Every row comes from one small tree of marks. The marks that hang from a mark follow it in brackets, in alphabetical order. Every link used is in the known rows. Which tree was each row made from?
Known rows:
V(P(A J(H(B(Y))))): [ 28 -22  -9  19 -12 -21   1  -5  23  -6 -19  -9  -5  31  22  -8   5  19
  17  -3  18  14   9  -9 -16  -9   0 -22  16  12 -14 -18 -18   5]
H(P(B(J)) V(A)): [ 32  -9 -25 -19  -3 -13  -9  -5  13 -26 -21  -3 -11  33  13  12   5  -2
  -1  16  34 -19  11  -9 -17  -4   8  -7  19   8 -15 -24 -18  16]
B(A(H)): [ 10  -6 -12   2 -22 -21 -10  -5   3 -10 -18 -28  17  27  15   7   2  14
  -5   9  20  -2  13  -8 -11  -9  -7  -4   2  16  -6 -15 -22  19]
Z(B(A(V(P)) J) Y): [ 22 -11 -18  -7 -16 -20   2  -3  25  15 -16 -21   6  29  26   8  -6  26
 -12  23  16   0   9 -11  -6 -13  26 -21  29  15 -10  -4 -25  34]
H(B(J V(A) Y) P): [ 33  15 -32  -7  -7  -6   0  -1  34 -13 -28  -1 -10  29  18  16   2   8
  16   8  34 -24  16 -16 -19  -7   9 -39  56  11 -21 -22  -9  20]
Y(B(A J(H)) Z): [ 13 -13 -10 -39 -12  -5 -14  -5 -13   1 -23 -35   4  22  18  -3  10   5
  19  20  10   0   5 -16 -13 -11   6 -13  16  15 -10 -17 -34  28]
B(H(P) J(A)): [ 18  12 -28  -8 -10  -9  -7  -3  21 -16 -22 -21 -17  30  11   7   5   5
   8   6  30  -1 -23 -12 -19   3  -1 -19  30   8 -31 -17 -13  23]
V(A B P): [ 50 -11 -25   0 -10 -38   6  -5  14 -22 -24 -21   8  28  22   9   3  12
  -2  14  26  -7  25   1  -2  -6  16   5  18  15  -7 -10  -3  18]
H(P(B(A Y)) V): [ 18   0 -30   1  -6 -11 -12  -6   6 -26 -18   2 -19  39  12  14   2  10
   2  13  27   0   4 -15 -23  -5  -7 -20  11   8  -8 -17 -25  15]
A(H(B(Y) V(P(J)))): [ 22  -1 -29  16 -11 -17   2  -2  30 -22 -19   9 -11  36  20   2  -3  18
   6  -6  20   1  21  -9 -28  -8  -5 -15  20   8 -15 -23 -18  14]
A(H(V(B)) J): [ 12  -4 -40  13 -19 -19 -12  -3  25 -27 -25 -15  -7  33  18   5   4   3
 -10   0  27  -6  30  -4 -10  -4  -2  -4   0   7  -3 -17 -11  20]
V(B(H Y)): [ 31   1 -35  -1 -11 -17  -7  -6   8 -25 -29 -27  -8  29  19  12   3  17
  10   5  23   7   7 -10 -15  -3   0 -29  38  10 -12  -9 -15  17]
A(H V): [  5  -5 -25  12 -31 -11  -5  -5  -4 -13 -16 -27  22  23  16   6   1  12
  -4   9  26  -8  26  -3  -8 -13  -4  11   2  13 -23 -16 -14  20]
Z(B): [ 24  -5 -23  -6 -16 -14  -4 -13  41 -18 -21 -21  15  28  19   7  -1  24
   2  20  22 -10  -1  -4  -7   0   6   0 -17  14 -10 -10 -17  15]
B(V): [ 23  -1 -23   1 -19  -8  -6  -9   5  -9 -22 -17   5  28  18  13   3  15
  10  14  28 -11   1 -14 -11  -3  -5  -4  15  13  -8 -14 -14  19]
Z(B(A(J(H V)) Y)): [ 15  -3 -17  12 -22 -12  -8  -1  40   0 -23 -40  16  30  19 -27   6  18
   8   3  18   5  13 -10  -6 -12   8 -34   5  13   5  -3 -22  15]
B(J(H)): [ 21  -8 -10  -6 -16 -10 -12  -6  11  -2 -21 -35  16  24  18 -12   5   5
   3   2  24   0  -1 -16  -8  -6   2 -10   7  12 -20 -19 -25  16]
Y(B(H(P V)) Z): [ 13   9 -46 -41  -6  -3  -5 -10  10 -38 -24   3 -27  30  12  22  10   5
  21  19  20 -15 -11  -7 -27   3  -4  -7  26   5 -22 -24 -22  22]
J(V(B(Y))): [ 31   2 -38   4 -12 -12   0  -1   4 -15 -29 -21  11  29  19  -9   2  16
   4   5  27   1  20  -4  -5  -7   3 -12  18  13 -10  -5 -16  21]
B(A(H) J(V) Y): [ 12   1 -15  -6 -20  -8  -6   6 -15   7 -23 -39  15  25  16 -11   2  11
   0   2  21   6  25 -13 -13 -14  -6 -33  39  15 -10 -13 -32  28]
J(A(H(B V))): [  8   4 -40   7 -16  -6 -15  -4  38 -29 -19   9  -7  32  10  -5  -6  14
 -10   1  22 -10   7  -4 -22  -3  -9   7 -29   9 -12 -21 -13  14]
B(H): [ 22  -5 -23 -10 -15 -17  -6  -9  13 -20 -21 -27   4  27  16  12   6  14
  10   3  22  -1 -12  -9 -16  -2  -3 -10  18  11 -15 -15 -19  17]
A(H(P V) J): [  1  11 -37  13 -18 -18  -7  -5  39 -30 -19  -6  -7  34  13   7   8  -1
  -7  -1  33 -15  12  -8 -15  -1 -10   0  -2   6 -18 -25 -12  19]
Y(B(A(J))): [  9  -5 -17 -10 -15 -25  -8  -5  17 -10 -18 -35  -5  25  20  11   9  11
  18   9  18   5   7 -12 -11  -3  10  -2  -4  15   0 -11 -25  31]
H(P(A B)): [ 15 -21 -20   1 -12 -16  -5 -12   5 -24 -17  -5  -4  34  15  18   9  12
   4  20  34  -3   3  -3 -10   2  -7   0  -5  12 -15 -18 -18  11]
H(V(B)): [ 31  -4 -40  -3  -9 -13 -11  -7  14 -25 -26  -3  -7  32  16   8   0   9
  -8   7  24  -8   8  -4 -11  -2   6   0  -4   9  -9 -13 -15  16]
H(P V(A B)): [ 41   4 -42  -6  -4 -22  -5  -5  33 -35 -28   3 -10  31  12  12   3   1
  -7  15  33 -26  15   2 -10  -4  15   1  11   8 -14 -17  -3  12]
Y(Z): [ 18  -9 -23 -18 -12 -11  -6 -14   7 -17 -22 -20   7  28  19  12   8  13
   7  18  21 -16   0 -10  -8  -6  -5  14  -4  12 -19 -18 -19  22]
V(B): [ 31  -6 -30   2 -13 -20  -6  -8  13 -20 -26 -17   7  29  20   9   2  13
  -1   9  26  -3   9  -3  -6  -2   7   2  -1  13 -13  -9 -12  19]
J(H(B(V Y))): [ 21   5 -28  13 -18   0 -11  -6  27 -12 -24  -4   5  30  20  -7   1  18
  16  -1  23  -3   9 -18 -19  -8  -6 -31  19  12  -8 -17 -16   8]
J(A(H(B(Y) P V))): [  7  25 -50  14 -12  -5  -9  -2  51 -37 -20  18 -18  36   8  -3  -5  13
  -5   2  30 -11   9  -9 -26  -2 -15  -9  -9   5 -23 -24  -9  13]
A(V): [ 16  -6 -25   8 -23 -10  -4  -7   1 -11 -16 -25  12  24  18   9   3  12
   2   9  25  -8  10  -6  -7 -10   5  12  -3  13 -26 -12 -16  21]
P(B(A H J V Y)): [ 22 -14 -15 -11 -14  -1 -15  -2 -31   1 -24 -31 -20  33  19  22   4  14
  23  13  21  13   5 -27 -27  -8  -6 -61  78  11   3 -11 -30  24]
Z(Y): [ 19  -2 -22 -12  -9 -21  -7 -13  38 -12 -21 -13  15  27  20   5  -1  21
  -8  18  27  -9  -6 -14  -6  -6   5  12  -6  11  -7 -15 -23  22]

Which tree is each row?
[ 16 -12 -15 -11 -22  -7 -10   2 -21   8 -19 -40  -7  23  16  16   6   6
   5   1  15   4   0 -12 -18 -13  12 -33  48  12 -23 -10 -27  28]  B(A(V) H J)
[  6   1 -33  -8 -20 -14  -1  -5  14 -19 -24 -17 -31  28  16  28  16   5
  31  14  30  -3   0  -9 -19   6  -4 -32  49   8  -7 -17 -14  24]  Y(B(H(P(A(J))) V))
[ 25  19 -46  18  -7  -7 -15  -3  34 -33 -27  -2 -18  35   9 -16  -1   6
  -3   7  31  -1   4 -11 -13  -3  -6 -10  -2   4 -18 -14  -5   8]  J(A H(P V(B(Y))))
[  6  -3 -19 -18 -10 -29 -10  -7  39  -7 -19 -25  -1  25  22   8   5  18
   8  17  20   2   3 -17 -10  -7  15   1  -1  13  10 -10 -29  35]  Z(Y(B(A(J))))
[  8   1 -20  25 -28 -11   1  -5  10 -14 -17 -10  12  28  14  10   5   7
   5  11  32 -14  18  -2 -14 -13   3   9  19  10 -34 -18  -8  18]  A(H(P(J)) V)
[ 15 -11 -32  -1  -6  -8 -10  -9   7 -30 -19   3 -25  38  12  17   5  10
   4  19  32  -2   9 -10 -17   0 -16 -14   5   6 -13 -21 -22  10]  H(P(A B(Y)) V)
[ 25 -17 -25  -5 -10 -22   0  -7   2 -15 -17 -10 -16  31  16  11   5  12
  -5   9  22   1   4  -4 -10  -1  -8  -1  -2  10 -12 -20 -21  16]  H(V(P(A)))
[ 25  -2 -27   9 -10 -18  -7  -1  26 -13 -17   1 -10  34  19 -11  -2  15
  -1 -13  12  10   7 -14 -23  -9   1 -32   8  11  -8 -17 -25   9]  J(H(B(A Y) V(P)))
[ 28   0 -37  24 -12 -25  -5  -2  25 -23 -24 -21 -16  35  23 -13   5   5
   0  -9  24  12  26 -14  -9  -6   0 -20  18   7  -4 -14 -11  15]  A(J(H(V(B(Y) P))))
[ 32 -21 -12  10  -5 -21  -5  -5 -11 -13 -15  -8 -21  40  19  11   1  17
  13  10  18  16  11 -17 -25 -10  -1 -16  25  10   2 -13 -27  17]  H(V(P(B(A Y) J)))
[  9   5 -37  17 -15 -10  -2  -6  41 -15 -24   3 -28  35  19  21   9  11
  18   2  33  -9  11 -14 -17   0  -6 -38  28   8 -14 -19  -9  18]  H(B(V Y) P(A(J)))
[ -4  12 -34  -5 -17 -20  -7  -1  26 -26 -17  -9 -16  30  13  11   8   1
   5   7  24  -5  17  -8 -20  -2  -1  -9   4   9  -6 -20 -22  27]  Y(B(A(H(P V) J)))
[  3 -20 -20  13 -26 -16  -6  -6   3  -3 -16 -37  -6  25  18  14  12   7
   5   6  26  -4  18  -6  -1 -10   2   3  -4  11 -18 -13 -13  23]  P(A(J V))
[  8 -16 -25 -20 -24 -12   5  -8 -31 -13 -22 -14  -8  26  21  22   9  16
  22  36  20  -6  32  -5 -13  -4 -19  -4  37  15  -2 -21 -17  27]  Y(B(V(P(A(H)))) Z)
[ 14   3 -30 -13 -12 -17   3  -1   9   0 -15 -19  -5  23  21  -2  -5  18
   5  26  24   8  11 -13  -9  -8  16  12  16  11 -17 -11 -20  42]  Z(Y(B(J(A(V(P))))))
[  6 -17 -24   1 -20 -15  -7  -7  22 -17 -20  -5   7  27  16  10   4  17
  -3   6  22  -6  16   1 -13  -4  -8  -8 -12  14 -12 -21 -18  12]  P(A(H(B)))
[ 27 -16 -20   1 -14 -22   2  -1 -24 -11 -17 -23  -1  36  20  -1   6  20
  13   0  19  24   9 -10 -22  -7  -4 -37  51  15   1  -6 -28  20]  J(V(P(B(A H Y))))
[ 28 -14 -16  -2  -7 -20   2  -6 -14 -11 -17 -26  -2  34  25   7   1  16
  10   9  27  17  19 -19 -14  -3  -5 -17  32  13 -15 -16 -26  25]  V(P(B(J Y)))
[ 22 -21 -13 -10  -9 -10  -5  -9 -21 -10 -20 -28   4  34  25  -6   8  10
  15  14  21  11  20 -22 -13  -9 -12 -17  34  12 -16 -21 -26  19]  V(P(B(J(H) Y(Z))))
[ 10  -7 -23  25 -22  -9 -11  -9  23 -19 -20  -8   3  38  19   0  12   2
  15   6  38  -5   8 -16 -13  -2  -6 -16  18  10  -5 -17  -9  12]  A(J(H(P(B(V)))))
[  8  -6 -23   8 -16 -24  -2  -8  33 -17 -19 -21 -11  31  16  16  14   4
   5   6  33  -7   0  -7  -4   1  -3  -3  -3  10 -19 -19 -12  19]  H(P(A(J)))
[ 17 -19 -12  21 -25 -22  -2  -5   6  -1 -19 -29  -6  31  22  -1  13   7
  11   4  27   6  14 -14  -5  -4  -9 -19  23  11   0 -17 -10  14]  B(V(P(A(J(H)))))
[ 23  14 -43   2  -4 -20  -4  -3  70 -35 -23   4 -22  34  15   8   5   3
   5  -4  31 -23  14 -10 -18  -6  10 -16   8   5 -16 -24  -7  14]  H(B(Y) P V(A(J)))
[ 29  -4 -23 -52  -6 -18  -1   1  18  -6 -27 -28  11  18  18  -6   5  11
  15  21  24 -10   6  -8 -14  -9  24 -16  54  11   1 -14 -29  30]  Z(Y(B(H J(V(A)))))
[ 30 -16 -25   6  -5 -17   2  -4  22 -14 -19   7 -32  35  19  10   2  19
  11  -1  18   5   7  -8 -23  -5   0 -20  15   8 -14 -20 -21  12]  H(B(Y) V(P(A J)))
[  2  -8 -25   9 -25  -4  -4  -2 -12 -15 -16 -12  13  30  17  11   4   3
  -3  13  36  -6  31  -6 -14  -8  -2  -7  26  12 -31 -20 -18  24]  A(H(P(B(J))) V)
[ 19 -12 -33  11 -15 -18  -3   1   8  -8 -29 -32  -7  31  20  -4  11  11
   6   2  28   5  28  -3   0  -7   1 -21  17  11  -3  -5 -14  23]  P(A(J(V(B(Y)))))
[ 15   3 -32  11 -17 -20  -4  -4  13 -24 -15 -10  -6  33  12  -6  -3  13
 -10   9  25   1  12  -6 -15  -2 -17  15 -10   9 -11 -20 -11  18]  J(A(H(V(P))))
[ 21   2 -19  19 -18 -26   1  -3   6   0 -19 -32 -16  33  24  16   6  16
  16   2  23   9  17 -24 -12  -8  -5 -32  46  12   3 -10 -14  29]  B(A(J) V(P) Y)
[  3  -6 -17  11 -27 -21  -6   2   9  -2 -19 -34  18  29  17 -10   9   7
  -2  -4  23  -1  20  -5  -8 -11  -1 -10   7  15   0 -10 -20  26]  B(A(H J(V)))
[ 18   0 -28   7 -14   1 -10  -5   0 -12 -21  -3 -14  37  13  11   2   7
  12  22  39  -6  -1 -17 -18   1  -6 -13  25  10 -15 -15 -11  23]  H(P(B(J(A) V)))
[ 31  11 -24 -13  -5 -10 -10  -1  29 -18 -26 -22  -6  27  11 -11   4  -4
   3   7  31 -16  12 -17 -14 -10   2 -23  32   5 -21 -27 -17   9]  B(J(H(P V(A))) Y)
[ 30 -13  -9  11 -19 -39  -1  -5  35 -15 -18 -41  14  26  21 -14  11   4
   5   0  27  -4  19  -9  -2  -9   8   5   8  13  -5 -17  -5  13]  V(A(J(H)) P)
[ 25 -39  -7  -5  -8 -18   1 -14 -22 -13 -19 -18 -17  36  23  18  11  20
  25  28  21   8  18 -12 -14  -9 -12  -2  27  12  -8 -17 -20  18]  V(P(A B(Y(Z)) J))
[ 14 -18 -15   6 -22 -29   4  -6  -3 -13 -16 -25   9  28  18   9   5  16
  -5  12  24   5  22  -1  -7  -3 -16   1   8  15 -11 -20 -16  17]  V(P(A(H)))
